Each row was made from one walk, in order. Every step used is in the known rows, and no mark comes twice. Write each row's walk.
Known rows
s -> x -> e: [ -3.9  19.8  25.4  -6.3   7.6   5.2  32.2 -56.2   1.8   4.8  -6.1 -13.9
   0.9  -2.1  -3.9   5.2 -23.8 -13.5 -14.9   2.5   3.4  -5.1]
a -> q -> s -> x -> e: [ -2.0  18.0   2.2  11.2  17.5   0.5  35.3 -57.8  10.9  12.3  -3.6   2.6
   3.9  -7.8   2.3   5.8 -60.0 -20.0  -4.8  -8.8  11.0  -2.0]
e -> x -> s: [ -4.1  17.3 -40.6  -9.2 -13.8   7.3 -27.8 -15.3 -15.3  15.0  -6.7  14.3
  -0.1  -0.4   1.6   1.8  18.6  -3.0 -11.3  -4.5 -22.0 -14.5]
a -> q -> s -> r: [  4.7   6.0 -21.0   7.9  -9.2  -6.0 -52.2 -21.6  10.4   8.2   5.7  19.8
  29.5  -8.4 -14.5 -20.5 -44.9 -11.7  -7.2  -5.1  -3.8  -5.7]
r -> s -> x -> e -> q: [ 32.7  14.3  28.2  -2.6   6.4   5.0  34.9 -21.4  22.5   1.1  -8.2 -15.6
   2.3   0.1   1.2  14.5  31.2  -9.4   5.7  -9.3  14.0   0.2]
a -> q -> s -> x -> e -> f: [-26.5   9.8  -9.0   7.6  11.3   2.3  35.9 -56.8  24.6  -1.1   0.3 -20.0
   5.8  -3.3   2.5  12.3 -61.8 -20.7   0.1  -7.3  42.3  11.7]
f -> s: [ 11.8   5.7  45.8  -0.6  -1.3   3.7 -11.2 -10.5  -4.3  -6.2   5.3  16.9
   1.4   0.4  17.6  -0.4 -11.8   2.3  -8.4   2.2  -7.1   0.2]
e -> f -> s: [-10.8  -2.5  31.3  -6.2  -7.6   5.2  -8.0  -8.8   7.2 -18.9   9.2  -4.4
   4.8   3.1  17.2   6.5 -15.3   0.0  -3.8   2.6  25.7  15.3]
r -> s -> y -> e -> x: [ 21.3  -8.4  17.9  10.8   4.8  -2.0  -3.1  81.8 -11.8 -13.0  -2.0   3.9
  -7.8   0.8  -2.8  13.2  31.6  -2.0  18.5  -3.0 -23.8  -2.5]
x -> e -> f: [-20.1  -1.1  14.1 -14.6 -14.0   3.6  -7.3 -51.9   7.2 -18.0   8.9 -37.2
   5.4   3.4  -4.6   5.2 -12.0 -18.4 -11.8   8.3  17.8   3.7]
r -> s -> y: [ 46.1  -8.4  -7.0   5.2  13.5 -10.6   3.6  10.7   6.1 -16.4  11.6   5.0
  10.0  -5.0  -2.2  17.9  -4.1  18.3  14.4  -1.2 -14.3   8.8]
e -> q -> s: [ -1.3   3.8 -40.3  -5.3  -9.1   4.1 -10.2 -21.5   7.1  15.0   3.1  12.4
   0.8  -1.4   8.1  -7.3  41.3 -12.4 -11.9  -1.4   0.0  -0.8]
y -> e: [  5.9  -2.4  19.0  -3.5  -8.4   4.5  -4.9  34.5 -12.7  -9.3   7.2  -3.8
 -16.2  11.1  -3.0  -4.5  -8.0 -15.8 -17.8  12.9  -9.2 -15.7]
f -> s -> y: [  5.8  -8.1  47.1   7.0  13.6  -3.3   2.4  -4.6  -5.2  -1.5  12.1  23.0
   8.7  -5.6   9.6   3.8 -12.4  31.0  12.9  -2.8  -6.6  11.3]
a -> q -> s -> y -> e -> f: [-23.6 -25.3 -16.9  17.2   9.8  -7.1  13.0  41.4   8.2 -10.0  19.6  -4.6
  -7.1   2.4  -3.7   4.1 -47.6   3.5  19.2  -2.4  28.6  12.3]
u -> s -> y -> e: [ 10.8 -13.4 -30.9   9.0   8.7  -9.7  16.3  33.6 -13.9   0.9  13.7  10.6
  -9.9   5.5   1.0  -2.7  -3.2  15.9   8.5   3.9 -15.6  -3.1]
s -> r: [  4.6   9.4   1.4  -9.3 -18.7  -1.5 -54.9 -19.8   0.3  -0.1   4.2   2.0
  27.9  -2.7 -21.9 -19.2  -7.5  -7.0 -16.3   7.0 -10.9  -8.4]
y -> e -> x -> s: [ -7.0  11.0 -23.0  -6.8 -17.2   8.9 -20.8  41.7 -24.5   9.3  -5.6   7.9
 -20.0   7.2  -0.6  -6.1  16.8  -9.9 -12.9   0.5 -23.2 -24.3]
q -> s -> r: [  0.6  11.2 -46.3  -7.4 -16.1  -4.9 -54.1 -26.5   1.8   9.0   2.5  13.6
  24.3  -7.4 -16.3 -25.1  -6.0 -14.8 -20.1   4.2 -16.6  -5.9]
u -> s -> x -> e: [  7.3  21.3 -25.7   0.0   7.9  -0.8  40.0 -62.5   2.7   8.5  -7.0  -4.3
   1.1  -1.2   8.9   3.9 -17.9  -8.8 -10.1  -1.3  -1.6  -4.7]
q -> s: [  4.8  10.6 -49.2  -5.7  -2.8  -1.1  -9.2 -28.6  -2.4   3.3   2.0  12.2
   0.7  -0.5   7.4  -3.3  -5.8 -18.6 -21.3   4.8 -15.3  -2.0]
x -> s: [ 18.4  11.4 -45.8 -11.7  -7.8  -1.5 -14.5 -29.0  -8.1   9.7   5.2   9.0
  -3.0   3.6   0.4  -1.0 -15.5  10.2 -16.7   3.7 -15.9 -10.4]
u -> s -> y: [ 13.8  -5.6 -50.5   7.7   9.6 -11.9  10.2 -23.6  -3.3   4.0  11.0  15.6
   9.6  -4.9   4.2   4.1  -3.2  23.9   8.0   0.3 -13.3   5.5]
f -> s -> x -> e -> q -> a: [ -4.5   6.4  83.4   4.5  12.8   7.6  28.8 -42.6  12.3  21.6 -56.7  -1.2
  -9.2  -7.8  19.4  -6.7  33.6   6.1   6.5 -11.9   8.3   8.9]
y -> e -> x: [-17.4   7.6  23.4  -1.4 -15.7  11.7 -18.8  49.8 -20.0  -3.0  -5.9   0.2
 -15.3   5.8   0.4  -3.7  26.5 -30.0 -15.3   5.6 -17.6 -18.0]

Write each row's walk
[ -0.8  19.1  70.0  -0.7  10.5   7.1  32.5 -44.3   0.5   3.6  -6.9   2.5
   1.4  -3.2  11.7   4.1 -27.3  -2.5  -4.8  -4.7   6.4   2.6] => f -> s -> x -> e
[-11.7  12.1 -19.6 -10.2 -30.6   6.2 -64.4  43.3 -22.2  16.8  -7.8   9.1
   4.0   1.6 -23.3 -27.9  20.0  -7.2  -9.0  -0.7 -25.8 -25.5] => y -> e -> x -> s -> r
[ 17.7 -21.6  -1.2   4.1   6.5  -9.0  12.6  68.8   7.5 -33.6  15.6 -23.0
  -7.8   8.3  -4.1  18.5  -4.8  10.4  20.8   4.8  16.7  12.8] => r -> s -> y -> e -> f
[-23.7 -14.1  62.5  -1.9   6.9  -1.5   4.5 -34.0   4.9 -15.7  14.6 -14.8
  10.0  -3.8   4.2   7.3 -17.1  21.6  22.3  -2.8  20.2  21.6] => x -> e -> f -> s -> y
[-12.9  -5.7 -25.4  11.1   1.8  -0.5   2.8  48.2 -20.0   5.4   0.8  14.4
  -7.6  -0.7   3.3  -0.5  31.1   1.6  12.8  -2.7 -23.1  -6.9] => u -> s -> y -> e -> x
[-31.5  13.9 -35.9  -7.6   4.0   2.6  36.1 -62.9  16.2  -0.6  -5.7 -24.8
   1.8  -2.3   3.0   8.4 -24.6 -24.1 -12.7  -0.7  30.1  10.6] => q -> s -> x -> e -> f
[ 41.5 -15.7  13.3   7.2  12.3 -10.1   9.8  65.9  -4.0 -21.4  12.4  -0.4
 -10.2   5.8  -4.7  11.4  -3.4  12.2  14.0   4.2 -16.7   0.8] => r -> s -> y -> e
[ -7.3   4.6 -12.9  -9.2  -9.6   4.2  -8.0 -51.5   4.4  14.8   1.6  -3.6
   1.1  -0.2   1.6 -13.1  40.4 -20.3  -8.2  -2.9  -3.6  -5.0] => x -> e -> q -> s
[-16.4   0.3  35.2  -9.6 -22.1   3.7 -54.0  -6.6  12.8 -12.6   7.4  -2.9
  28.7  -1.4  -5.5 -14.0 -13.5   4.9  -2.8   0.8  24.1  11.4] => e -> f -> s -> r
[-25.1 -23.4   6.1  -0.6   1.0  -2.9  10.0  41.8  -0.9 -17.1  17.6 -21.2
  -8.8   6.8  -9.5   4.8 -10.9   9.8   8.3   9.6  22.0   8.9] => s -> y -> e -> f
[-10.3   3.3 -40.0  -2.5   1.0   0.3 -14.7 -10.4 -16.8  18.8  -0.3  17.4
   7.0  -7.5  -5.7   5.5  20.2  24.7  11.1  -8.0 -23.2  -4.2] => e -> x -> s -> y
[-18.3 -10.1   4.4  -8.5 -15.0   5.3  -1.8  36.3   1.0 -21.4   9.6 -26.2
 -15.4  14.9  -2.3   2.0 -11.3 -17.6 -13.9  14.5  23.4  -2.9] => y -> e -> f
[-23.0  -6.0  24.9   6.4   1.3   5.1  -4.6  54.3 -21.4   1.9   0.1   4.6
  -7.7  -0.7  -7.8   1.0  26.3  -2.2   7.3   2.2 -18.1  -7.6] => s -> y -> e -> x
[ -5.0 -13.2 -28.7   4.6   9.8  -6.6  10.2  32.3 -13.8   4.1  11.1  10.6
 -13.8   1.5  -3.0  -6.2  -7.0   3.0   1.2   5.5 -17.1  -1.5] => q -> s -> y -> e
[ -0.2 -15.1  19.9   3.2   7.9  -4.3   8.9  40.3 -13.5  -4.2  14.3  -0.8
 -10.6   4.5  -9.5  -1.1  -7.7  11.7   4.1   9.5  -8.8  -4.1] => s -> y -> e
[ 11.3   6.5 -23.4  12.0   2.8  -4.3  -9.5 -21.4   7.8   3.7   6.6  18.6
   3.4  -3.1   8.3   1.6 -43.9 -16.8  -8.4  -3.7  -2.5  -3.2] => a -> q -> s
[ 45.1  19.6 -10.4   2.4  13.5  -2.2  34.3   0.7  14.2 -10.1  -6.5   1.7
   1.4  -2.2   6.5  22.6 -15.2  -5.3  -7.2  -1.1   3.2   2.1] => r -> s -> x
[-10.2  20.4 -38.3 -12.8 -29.0   5.5 -71.1 -13.1 -12.4  19.8  -9.1  15.5
  24.8  -8.3 -20.8 -20.4  20.0  -1.0 -10.2  -6.0 -24.1 -17.1] => e -> x -> s -> r
[ 39.8 -27.0  23.9  14.0  14.3  -9.7   9.6  68.2   8.1  -4.5 -37.3  -6.6
 -18.9   0.7   4.7   1.5  57.4  21.1  25.3  -2.5 -14.4   5.1] => r -> s -> y -> e -> q -> a
[ 16.0  10.9   6.3  -5.8   6.1   0.7  36.3 -28.7  24.8 -25.1  -5.0 -35.7
   3.5   2.2   3.1  26.1 -19.6 -15.6   1.6  -0.7  31.0  10.9] => r -> s -> x -> e -> f
[ -9.2  -8.7 -39.1   1.2   8.8  -2.4   3.8 -15.3   7.0  19.8   9.5  15.6
   7.0  -8.1  -1.2  -4.9  42.0  14.1  10.4  -5.1   0.1  10.2] => e -> q -> s -> y
[ 11.9  -4.7 -43.2  -3.6   8.2  -7.5   0.0 -25.6  -9.4  13.4  13.2  13.9
   3.1  -3.1  -7.8   3.3 -15.0  38.1   7.5  -0.7 -14.1   0.4] => x -> s -> y
[-16.9 -15.8  35.2   3.0   8.4  -2.7   4.2  -3.7   7.2 -15.1  15.3   0.1
  10.9  -3.8   9.1  11.4 -14.3  27.1  18.4  -1.1  25.7  25.5] => e -> f -> s -> y
[  3.1   9.3 -13.7   4.9  10.0   0.1  36.4 -60.3  15.2  25.0 -56.2  -7.9
  -9.4  -6.9  16.0  -6.4  42.5  -0.3   3.0  -8.0   1.3  -0.5] => u -> s -> x -> e -> q -> a
[ -7.9  22.7 -23.3  -5.9  11.2   1.4  34.2 -64.7   1.8  13.2  -9.2  -3.1
  -0.2  -4.9   1.9   0.4 -19.0 -22.1 -16.3   0.2  -3.5  -1.2] => q -> s -> x -> e
[ -1.0  -5.9  25.8  -3.9 -13.1   9.6  -3.4  44.4  -2.0   2.8   7.1  -5.4
 -17.7  10.9  -0.7 -10.3  40.2 -11.4  -8.8   7.3   7.2 -13.9] => y -> e -> q
[-21.5  -9.4   2.0  23.2  10.6   0.4  -2.9  53.0 -11.4  10.5   2.9  22.3
  -5.8  -5.1  -2.1  -0.3 -11.1  -7.9  18.0 -11.5 -12.1  -4.7] => a -> q -> s -> y -> e -> x
[-16.8  -1.8  61.4  -9.2 -10.1   5.4  -8.8 -39.2   6.2 -19.2   7.2 -20.8
   4.6   3.5  11.2   1.9 -16.4  -6.4   0.3   1.0  20.6  12.5] => x -> e -> f -> s
[ 12.9  13.3 -42.5 -15.0 -22.0  -3.9 -57.4 -28.8  -6.0  14.0   4.9  10.5
  21.8  -1.7 -21.5 -22.2 -13.2  13.3 -11.8   2.7 -15.8 -13.6] => x -> s -> r
[ 35.5 -19.9  20.1   6.8   5.8  -3.6   9.0  74.5   5.7  -7.5  12.1  -1.8
  -8.9   6.6  -3.7   7.0  44.5  18.2  22.7  -2.3  -0.2   2.2] => r -> s -> y -> e -> q
[-13.1 -22.3 -43.5   4.4   0.2  -7.3  18.8  33.9  -0.4 -13.1  17.3 -13.0
  -6.6   6.6   3.4   3.2  -5.1  15.0  12.9   5.1  16.9   9.7] => u -> s -> y -> e -> f
[-19.9  11.4  31.0  -1.4   6.6   7.4  32.5 -12.5  15.0  -8.9  -1.4  -2.9
   2.9  -0.6  18.4  15.0 -28.3   3.5  -5.4  -1.5  43.9  17.6] => e -> f -> s -> x
[  2.9 -13.7  28.9   0.8  -6.7   4.2  -7.0  37.0   0.1   7.6 -43.2  -9.6
 -26.6   5.8   5.8 -14.8  51.7  -7.8  -7.9   5.2  -6.3  -9.3] => y -> e -> q -> a
[ -6.4 -27.3  29.7   9.0  10.2  -3.6   5.9  42.3  -2.0  13.1 -35.5  -4.3
 -20.9  -0.9  -1.7 -10.7  50.1  21.1  15.7   0.4  -6.1   1.8] => s -> y -> e -> q -> a
